What can hang from each mark
bopi: kigok
vitipu: gizev kobaro perer
perer: vitipu
kigok: gizev kobaro perer
gizev: kigok vitipu
kobaro: kigok vitipu

In the rows, zero is written as 128.
Known rows, with every way that one mark hangs from another
kobaro(kigok(gizev) vitipu(perer)): [118  86 201 105 132 129 126  95 151 103 117 133  80  64 114]
gizev(kigok(kobaro perer) vitipu): [129 154 115 111 156 181 165  96 139  99  87 152 147 110  77]
kobaro(kigok): [115 110 156  90 122 153 147  86  99 106  87 134  61 103 112]
bopi(kigok): [138 152 128 111 149 173 114  68 104  84 111 135 108 107 119]
perer(vitipu(gizev kobaro)): [162 105  95 148 154 146  79  78 161  94 136 135 108  88 115]
kigok(gizev(vitipu) kobaro perer): [126 147 119 101 152 153 104  90 158  82 105 133 205  74  72]
kigok(gizev(vitipu(perer))): [134 121 155 129 129 169 100  65 125  72 148 152 130  61 108]
perer(vitipu(gizev kobaro(kigok))): [155  94 109 140 146 142  98  86 158  99 123 134  90  92 120]
kigok(kobaro(vitipu) perer): [126 144 111  92 177 132 108 100 179 112  88 116 165  92  63]
perer(vitipu): [146 114 131 127 153 150  81  75 141  87 111 127  94  84 114]
bopi(kigok(gizev perer(vitipu))): [132 153 143  99 151 171  87  79 128  80 107 125 151  91 130]
gizev(kigok(perer) vitipu): [126 150 136 105 147 202 166  88 123  99  99 159 118 112 100]
kigok(kobaro): [134 138  98 114 153 136 111  82 129  99  97 125 138  92  68]
vitipu(gizev(kigok) kobaro): [144 126  80 128 134 175 137  83 117 119 131 147 116 113 109]
vitipu(gizev(kigok) perer): [139 128  91 126 124 168 135  77 134 112 140 162  74  91 102]
kobaro(vitipu): [139 114 161 104 158 149 103  78 151  97 117 130 111  82  99]

Rows
[142 157 106  99 171 151 111  88 165  93  98 128 162 105  91]	bopi(kigok(kobaro(vitipu(gizev)) perer))
[135 160 117 101 177 149 112  89 155  95  93 122 157 105  92]	bopi(kigok(kobaro(vitipu) perer))
[125 136 132 100 149 158 145  97 119 113  77 129 133 105  83]	gizev(kigok(kobaro(vitipu)))
[147 121 114 180 162 162 130  70 150  90 168 163  82  82  98]	gizev(vitipu(kobaro perer))
[125 139 117  98 156 135  72  98 162  91  91 110 198  71  84]	kigok(gizev kobaro perer(vitipu))
[131 169 102 102 167 156 117  86 134  95  92 125 151 112  93]	bopi(kigok(kobaro perer))
[101 120 168  68 117 159 135  95 106 107  85 127 103  93 118]	kobaro(kigok(gizev perer))
[122 143 150  92 139 182 105  78 135  82 123 142 163  77 107]	kigok(gizev(vitipu) perer)
[146 112 134 118 147 152 120  83 171 109 136 149  95  79  98]	kobaro(vitipu(gizev(kigok) perer))
[130 100 158  69 138 144 138 101 176 114  93 137  96  96 105]	kobaro(kigok(perer) vitipu(gizev))
[137 144  80  87 132 171 135  89 135 111  97 145 140 111  87]	vitipu(gizev(kigok(kobaro perer)))
[110 101 200  66 135 145 127 103 151 107  88 122 118  81 114]	kobaro(kigok(gizev perer) vitipu)
